Every row comes from one small tree of marks. The marks that hang from a mark follow it in brackets, in the order of their numbers. Every link used is in the known rows. Which tree was each row made from?
Known rows
z_771{z_471{z_904{z_973}}}: [ 1.66 -0.28  0.13 -0.94  3.13 -0.45  0.28 -1.74 -2.93  0.14  0.10  0.09
 -1.45  1.26  0.76  1.13  0.06 -0.80 -5.05 -2.15  1.62  1.87 -0.33  3.04]
z_435{z_306{z_771{z_471 z_973} z_904}}: [ 1.69  0.10 -0.75 -2.02  2.52 -1.58 -0.03 -2.41 -2.90  0.00  0.45  0.63
 -0.34 -0.87 -2.15  0.23 -2.14  2.33 -1.75 -0.40  0.78  0.86 -2.57  2.75]
z_973{z_306}: [ 0.79  0.64  0.38 -1.85  2.30 -1.78  1.44 -1.21 -1.88  0.19  0.53  0.21
  0.07  0.85  1.02  1.04  1.08 -1.01 -2.23 -1.71  1.48  2.03 -0.46  3.29]
z_904{z_306 z_973}: [ 0.89 -0.82  0.05 -0.96  3.16 -2.55  1.04 -1.99 -0.83  0.50  0.08  0.73
 -1.28  0.80  0.84  3.08 -0.14 -1.30 -5.09 -1.36  1.00  2.77  2.37  2.23]
z_973{z_306{z_904} z_771{z_471}}: [ 1.90 -0.76  1.31 -4.14  1.87 -0.53  1.19 -0.94 -4.60  0.15  0.60 -0.05
  0.20  1.27 -1.84  0.08 -0.46  1.21 -2.11 -0.93  1.65  2.82 -1.70  3.60]
z_771{z_471 z_904{z_306{z_973}}}: [ 3.20  0.88  1.03 -2.16  3.61 -2.18  2.35 -2.01 -3.57 -1.05 -0.17  2.74
 -3.14  2.35  1.96  1.25 -0.92 -0.34 -3.81 -3.05 -1.43  1.74 -0.07  4.43]
z_306{z_904{z_471} z_973}: [-0.34  0.30 -0.09 -4.50  3.48 -0.55  1.46 -1.07 -2.77  1.10 -1.69  0.35
 -0.05  0.99  0.66  1.69 -1.61 -1.96 -2.99 -0.79 -0.02  2.89  2.19  1.80]
z_471{z_904{z_771 z_973{z_306}}}: [-0.42  1.49 -0.50 -1.27  2.31 -0.38 -0.61 -1.87 -1.36  1.12  0.03 -0.54
  0.93 -0.61  1.45  0.90  0.69 -2.23 -4.29 -1.03  1.93  2.98  0.57  4.32]
z_904{z_771}: [ 0.64  0.42  1.27 -1.44  2.29 -0.57 -0.06 -2.72 -1.91  1.25 -0.48  0.49
  0.49 -0.02 -0.17  2.29  0.23 -0.94 -1.77 -0.34  0.10  1.19  1.37  0.58]
z_435{z_306{z_771 z_904}}: [-0.03  0.16 -0.25 -1.93  2.26 -2.03  0.36 -1.59 -2.27  1.42 -1.76 -0.04
 -0.61 -1.21 -0.06  0.90 -1.36  0.20 -1.37 -0.21  1.33  1.26 -0.54  0.76]
z_435{z_306{z_771{z_471 z_973}}}: [ 1.78  0.65 -0.45 -0.28  1.73 -1.76 -0.34 -3.39 -2.28 -0.33  1.52  1.05
  0.05  0.17 -1.85  0.78 -0.28  2.12 -1.28 -0.95 -0.15  0.19 -2.23  3.20]
z_904{z_306{z_771} z_471 z_973}: [-0.53  0.20  0.29 -1.20  2.65 -1.60  1.21 -2.45 -0.66  1.73 -0.06  0.32
  0.25  0.68 -0.16  3.26 -0.30 -0.72 -4.69 -0.56 -0.18  2.65  2.41  1.95]
z_973{z_771}: [ 1.56 -0.71  0.74 -1.57  1.29 -1.22  0.71 -2.45 -3.24  0.57 -0.05  0.50
 -0.21  1.27 -1.66  2.60  1.30 -0.29 -1.47 -0.43  0.34  2.20  0.75  1.32]
z_306{z_771 z_904 z_973}: [ 0.90  0.23 -0.58 -3.74  4.25 -1.89  1.71 -1.33 -3.39  1.55 -3.01  1.36
 -1.46  0.36  0.57  1.50 -2.05 -0.33 -0.91 -0.44  0.25  1.47  0.34  1.18]
z_904{z_771{z_471} z_973{z_306}}: [ 0.37  1.23  1.16 -1.87  1.47 -0.46 -0.52 -1.68 -1.40  0.95  0.96  0.57
  0.89  0.69  0.61  1.63  0.15 -0.62 -2.89 -1.67  0.90  1.49  0.61  4.59]
z_771{z_471 z_973}: [ 3.04 -0.48 -0.05 -1.07  3.32 -0.81  0.30 -2.65 -2.97 -1.29  1.81  1.30
 -0.38  1.20 -1.74  1.66 -0.27  1.18 -2.69 -1.39 -0.15  1.09 -1.41  3.12]
z_771{z_471{z_904{z_306 z_973}}}: [ 2.11 -0.83  0.55 -1.45  3.51 -1.28  1.06 -2.33 -2.68 -0.11  0.47  0.19
 -1.68  1.79  0.72  1.03 -0.52 -0.03 -6.87 -2.27  1.57  3.02  0.13  3.59]
z_435{z_306}: [ 0.49  0.34  0.25 -0.81  1.03 -2.40 -0.05 -2.15 -1.43  0.48  0.20 -0.10
 -0.58  0.39  0.71  1.68  0.65 -0.90 -2.01 -1.55  1.28  1.48  0.32  1.59]
z_471{z_904{z_771}}: [ 0.71  0.53  0.53 -1.34  3.01 -0.21 -0.24 -2.84 -2.62  1.26 -0.69  0.00
  0.47 -0.39  0.16  0.95  0.14 -1.33 -3.22 -0.41  0.87  1.94  0.43  1.27]
z_904{z_973{z_771}}: [ 0.51 -0.75  0.02 -0.94  1.05 -1.32 -0.10 -2.28 -2.12  0.79 -0.18  0.49
 -0.71  0.91 -1.12  3.51  1.34 -1.43 -2.28 -0.76  0.80  2.47  2.20  1.87]
z_904{z_471 z_771}: [-0.67  0.99  1.40 -1.92  1.76  0.48 -0.17 -2.42 -1.42  1.85  0.18 -0.22
  2.09  0.10 -0.46  2.43  0.28 -1.82 -2.48 -0.19 -0.54  1.75  2.27  0.99]
z_904{z_306 z_771}: [ 0.79 -0.13  1.42 -1.72  2.80 -1.31  0.68 -3.10 -1.67  1.19 -0.09  1.03
  0.34  0.34 -0.31  2.22 -0.29 -0.23 -3.32 -0.46  0.49  2.34  2.00  1.24]
z_435{z_306{z_904{z_771} z_973}}: [-0.89  1.02 -0.09 -3.67  1.85 -1.39 -0.25 -2.19 -1.90  1.64 -2.16  0.68
 -0.16 -0.43  1.31  1.20 -1.73 -1.42 -1.52 -0.54  0.65  2.23  1.97  1.97]
z_306{z_973{z_771}}: [ 1.03  0.08  0.05 -2.97  1.66 -1.63  1.22 -2.86 -3.23  0.64 -1.02  1.52
 -0.93  2.35 -0.60  2.72  0.87 -0.93 -0.95 -1.06 -0.21  2.40  1.43  2.36]
z_973{z_306{z_771{z_471} z_904}}: [ 1.59  0.07  1.04 -3.55  3.42 -1.05  1.54 -0.58 -4.01  0.97 -0.51  0.39
 -0.18  0.38 -0.46 -0.46 -1.57  1.59 -1.79 -0.88  1.55  1.22 -2.73  3.21]

Which tree is each row?
[ 1.24  0.69  0.03 -2.54  0.28 -1.37  0.68 -3.53 -4.24 -0.21 -0.52  0.73
 -1.01  2.63 -0.46  0.05  0.79  0.27 -2.59 -2.22  0.51  2.66 -0.96  4.07] => z_435{z_306{z_973{z_771{z_471{z_904}}}}}
[ 3.45  0.58  0.10  0.24  3.33 -0.72  0.09 -2.05 -3.58 -2.21  1.73  1.61
 -1.70  0.14 -0.56  1.36 -0.30  0.15 -2.83 -2.10 -1.17  0.25 -2.01  4.07] => z_771{z_471 z_904 z_973}
[-0.12  1.02 -0.81 -2.95  2.41 -2.55  1.07 -1.64 -2.36  1.56 -2.39  0.67
 -1.14  0.03  0.97  0.94 -1.78 -0.41 -0.83 -0.90  0.60  1.84  0.22  1.88] => z_435{z_306{z_771 z_904 z_973}}
[ 2.05  1.74 -1.15 -0.04  3.15 -1.53  0.54 -1.28 -2.18 -2.14  1.96  1.07
 -0.36 -0.87  0.42  0.89  0.54 -1.47 -2.40 -1.90 -0.26  1.42 -2.05  5.56] => z_771{z_904 z_973{z_306}}
[ 2.14  0.23  0.78 -1.30  2.73  0.21 -0.70 -3.27 -2.52 -0.09  1.33  1.34
  1.01  0.05 -2.01  1.58 -0.64  1.01 -1.88 -0.45 -0.66  0.66 -0.19  2.82] => z_904{z_771{z_471 z_973}}
[ 0.96  1.67  0.59 -2.18  2.92 -1.57  2.35 -1.98 -2.37 -0.31 -0.12  1.60
 -1.22  1.55  1.80  2.27 -0.43 -2.47 -4.39 -2.21 -1.61  2.92  1.73  3.70] => z_771{z_904{z_306{z_973} z_471}}
[-0.43  2.63  0.42  0.34  0.69 -1.41  0.08 -2.02 -1.92  0.97  0.22  0.07
 -0.45 -0.90  0.82  1.75  0.34 -1.67 -1.94 -1.30 -1.02  0.55 -0.42  2.17] => z_435{z_306{z_771{z_904{z_471}}}}
[ 0.84  1.65 -0.34 -0.13  2.30 -1.71  0.21  0.04 -1.49 -0.58  0.65  0.37
 -1.58 -0.35  2.75  2.03  0.77 -3.20 -3.34 -2.47  0.68  1.82  0.02  5.02] => z_771{z_904{z_973{z_306}}}
[ 0.06  0.55 -0.77 -3.68  2.34 -2.39  0.81 -1.46 -2.17  0.70 -1.82  0.52
 -1.55  0.37  1.61  0.92 -1.39 -1.40 -2.26 -1.39  1.14  2.49  0.98  2.29] => z_435{z_306{z_904 z_973}}
[ 0.95 -0.63  0.31 -3.79  1.83 -1.06  1.00 -0.87 -3.65  0.66 -0.54 -0.20
  0.40  0.27 -1.38  0.72 -0.19 -0.43 -1.75 -0.35  1.77  3.36 -0.65  3.00] => z_973{z_306{z_904} z_771}
[ 2.89 -0.24 -0.44 -1.04  3.84 -0.32  0.31 -2.84 -3.61 -1.42  1.19  0.60
 -0.43  0.83 -1.45  0.13 -0.25  0.81 -4.23 -1.45  0.65  1.74 -2.63  3.60] => z_771{z_471{z_904} z_973}
[ 3.34  0.08  1.85 -1.01  3.41 -1.72  1.86 -1.83 -3.66 -0.96  0.85  1.62
 -2.43  1.31  0.75  1.13 -0.48  0.27 -4.21 -2.57 -0.44  1.31 -0.96  3.05] => z_771{z_471 z_904{z_306}}
[-0.20  1.77 -0.63 -1.81  1.59 -2.96  1.05 -2.89 -1.66  1.33 -1.55  1.12
 -1.04  1.27  1.21  1.60  0.00 -0.44 -0.51 -1.36 -0.21  0.98  0.36  2.31] => z_435{z_306{z_771 z_973}}
[ 0.74  2.02  0.19  0.78  1.32 -2.26  0.21 -1.97 -2.28  0.39 -0.44  0.80
 -1.66 -1.10  1.27  1.42  0.43 -1.01 -0.92 -1.54 -0.38  0.12 -1.38  1.87] => z_435{z_306{z_771{z_904}}}
[ 0.38 -0.89  0.42 -2.59  0.01 -0.99 -0.73 -1.25 -2.96  0.78 -0.18 -0.18
 -1.20  0.33 -1.48  1.68 -0.60  0.15 -2.99 -1.16  1.60  2.49  0.82  2.78] => z_435{z_306{z_904{z_973{z_771{z_471}}}}}
[ 0.46  0.59  0.51 -3.03  3.26 -1.73  1.58 -3.31 -1.83  1.33 -1.10  1.89
 -0.18  1.44  0.81  2.21 -0.89 -0.85 -3.05 -0.95 -0.54  2.74  2.55  2.49] => z_904{z_306{z_973} z_771}
[ 0.43  2.73 -0.65 -0.41  1.65 -2.72  0.96 -2.13 -2.44  0.24 -1.47  1.68
 -2.22  0.07  2.55  1.40 -0.15 -1.35 -0.52 -2.13 -1.17  0.31 -0.72  3.06] => z_435{z_306{z_771{z_904} z_973}}
[ 0.69  1.00 -0.32 -0.23  1.53 -1.63 -0.28 -2.49 -2.31  1.02 -0.03 -0.15
 -1.19  0.37  0.75  0.71 -0.07  0.25 -3.87 -1.72  1.48  1.17 -1.41  3.19] => z_435{z_306{z_771{z_471{z_904{z_973}}}}}
[ 2.50 -0.60  1.30 -3.59  2.02 -1.81  2.25 -3.49 -3.92  0.00 -0.11  2.23
 -1.04  3.84 -1.33  1.81 -0.05  1.38 -2.97 -1.89 -0.62  3.17  0.50  3.66] => z_904{z_306{z_973{z_771{z_471}}}}
[ 1.40 -1.60  0.66 -3.12  1.70 -0.35 -0.14 -1.07 -3.76  0.87 -0.56  0.36
 -1.32  0.60 -1.76  2.25 -1.11  0.23 -3.02 -0.77  1.26  2.43  0.93  2.16] => z_306{z_904{z_973{z_771{z_471}}}}
[ 0.79  0.79  0.08 -3.02  3.71 -1.36  1.44 -3.48 -2.44  1.08 -1.46  1.30
 -0.02  1.03  1.16  0.95 -0.83 -0.98 -4.55 -0.89  0.22  3.50  1.41  2.87] => z_471{z_904{z_306{z_973} z_771}}
[ 2.85  0.44 -0.59 -0.04  3.95 -1.97  0.96 -2.77 -1.95 -1.97  1.36  1.86
 -1.42 -0.60 -0.20  1.95 -0.50 -0.58 -4.18 -1.55 -0.81  2.07 -0.72  3.69] => z_771{z_904{z_306} z_973}
[ 0.79  1.12  1.16 -0.93  0.83  0.02  0.30 -2.14 -3.36 -0.06  0.64  0.33
 -0.10  0.32 -1.04  2.65  1.31 -1.97 -2.13 -1.04 -1.23  2.28  0.76  2.24] => z_973{z_771{z_904{z_471}}}
[ 2.09 -0.12  1.41 -2.83  0.94 -1.05  0.93 -1.96 -3.83  0.07  1.43  0.69
  0.38  2.25 -1.46  0.81  1.27  1.08 -1.84 -1.80  0.99  2.23 -1.51  4.07] => z_973{z_306 z_771{z_471}}
[ 0.22  0.52  0.39 -1.77  2.71 -0.06 -0.09 -4.22 -0.90  0.32  1.74  0.98
  2.47 -0.39 -2.03  2.48 -0.65 -0.26 -4.30  0.23 -1.10  3.10  2.06  2.53] => z_904{z_306 z_471 z_771{z_973}}
[-0.86  1.36 -0.13 -1.83  1.63 -0.79  0.55 -0.82 -0.42  0.92  1.15 -0.48
  1.22  0.93  1.07  2.22  1.07 -2.58 -3.90 -1.47  1.17  2.88  1.73  4.22] => z_904{z_471 z_973{z_306}}
[ 2.57 -0.51  1.70 -1.85  3.40 -1.98  2.12 -2.80 -3.11  0.89  0.04  1.38
 -1.07  1.72 -0.87  1.26 -0.87  2.37 -3.29 -1.17  0.03  1.35 -1.12  2.00] => z_904{z_306{z_771{z_471}}}
[-1.02  0.36  0.23 -2.64  1.52 -1.06 -0.02 -1.27 -1.85  0.98 -0.25 -1.09
  0.54 -0.28 -0.02  1.17 -0.96 -1.50 -3.36 -0.64  1.17  2.67  1.14  1.33] => z_435{z_306{z_904{z_471}}}
[ 1.94  0.94  0.12 -2.50  3.83 -1.32  1.98 -2.60 -4.24  0.50 -1.63  1.40
 -1.46  2.32  0.58  0.09 -0.68  0.74 -2.50 -1.84 -0.15  1.03 -1.95  3.18] => z_306{z_771{z_471{z_904}} z_973}
[ 1.03 -0.50 -0.56 -1.09  3.82 -1.91  0.82 -2.18 -1.66  0.23 -0.43  0.00
 -1.61  0.55  1.23  1.70 -0.05 -1.49 -6.62 -1.50  1.90  3.47  1.20  2.85] => z_471{z_904{z_306 z_973}}
[ 1.68  0.12 -0.50 -1.20  3.92 -0.81 -0.04 -4.14 -1.99 -0.15  0.88  0.80
  1.17 -0.77 -1.34  0.94 -0.63 -0.20 -5.18  0.05  0.27  3.40  0.07  3.14] => z_471{z_904{z_306 z_771{z_973}}}
[ 1.74  1.75  0.93  0.36  1.21 -1.81  0.32 -1.85 -3.37  0.06  0.31  0.94
 -2.12 -0.06  0.75  0.85 -0.10  0.49 -1.16 -2.25 -0.54 -0.55 -2.47  2.87] => z_435{z_306{z_771{z_471 z_904}}}
[ 1.20  0.51 -0.35 -2.44  4.43 -2.41  2.70 -3.16 -3.13  1.07 -1.86  1.45
 -1.19  1.74  1.09  0.75 -0.73 -0.05 -4.04 -1.10  0.16  2.99 -0.33  2.85] => z_471{z_904{z_306{z_771 z_973}}}
[ 0.70  1.99 -0.29 -1.08 -0.18 -2.18  0.43 -2.41 -3.16 -0.44 -0.56  1.56
 -2.11  0.85  0.91  1.87  1.10 -2.08 -0.71 -2.61 -1.05  2.07  0.52  3.65] => z_435{z_306{z_973{z_771{z_904}}}}
[ 0.99  1.00  0.39 -1.30  2.29 -1.50  0.72 -1.02 -2.06  0.95  0.53  0.66
 -0.19  1.14  0.58  1.22  0.26  0.50 -2.36 -1.77  1.15  0.78 -1.12  4.54] => z_904{z_973{z_306{z_771{z_471}}}}
[-1.23  0.87 -0.52 -3.89  1.62 -1.27  0.96 -1.57 -1.75  0.93 -1.26 -0.06
  0.02  0.63  1.07  1.31 -1.39 -1.83 -2.85 -1.13  0.61  2.92  1.87  2.34] => z_435{z_306{z_904{z_471} z_973}}
[ 2.79 -0.10  0.03 -0.87  3.37 -1.07  0.58 -3.06 -2.94 -0.27  1.09  1.57
  0.04  0.63 -2.31  1.41 -0.69  2.49 -1.53 -0.65 -0.71  0.17 -2.05  2.70] => z_306{z_771{z_471 z_973}}
[ 0.14  1.38 -1.04 -0.71  2.96 -1.58  0.60 -1.51 -1.90  0.99 -0.48 -0.45
  0.02  0.00  1.34  0.82  0.59 -1.42 -3.51 -1.13  1.92  2.25 -1.20  4.11] => z_471{z_904{z_973{z_306{z_771}}}}
[-1.20  1.27  1.11 -4.01  2.19  0.37  0.13 -0.98 -2.11  1.80  0.01 -0.83
  2.58 -0.80 -0.28  0.64 -1.16 -1.60 -2.97  0.14  1.02  3.02  1.01  2.55] => z_973{z_306{z_904{z_471 z_771}}}
[-0.93  0.28  1.29 -3.37  2.70  0.75 -0.24 -1.76 -2.21  2.08 -0.94 -0.28
  1.58 -0.92 -0.83  1.86 -1.48 -1.60 -2.89  0.43  0.40  2.49  2.32  0.42] => z_306{z_904{z_471 z_771}}
[ 0.52  0.03  1.51 -3.02  1.41 -0.55 -0.94 -2.04 -2.75  1.41 -0.26  0.03
  0.11 -0.48 -0.37  0.46 -1.73  0.58 -2.19 -0.61  1.03  1.32  0.10  1.60] => z_435{z_306{z_904{z_771{z_471}}}}
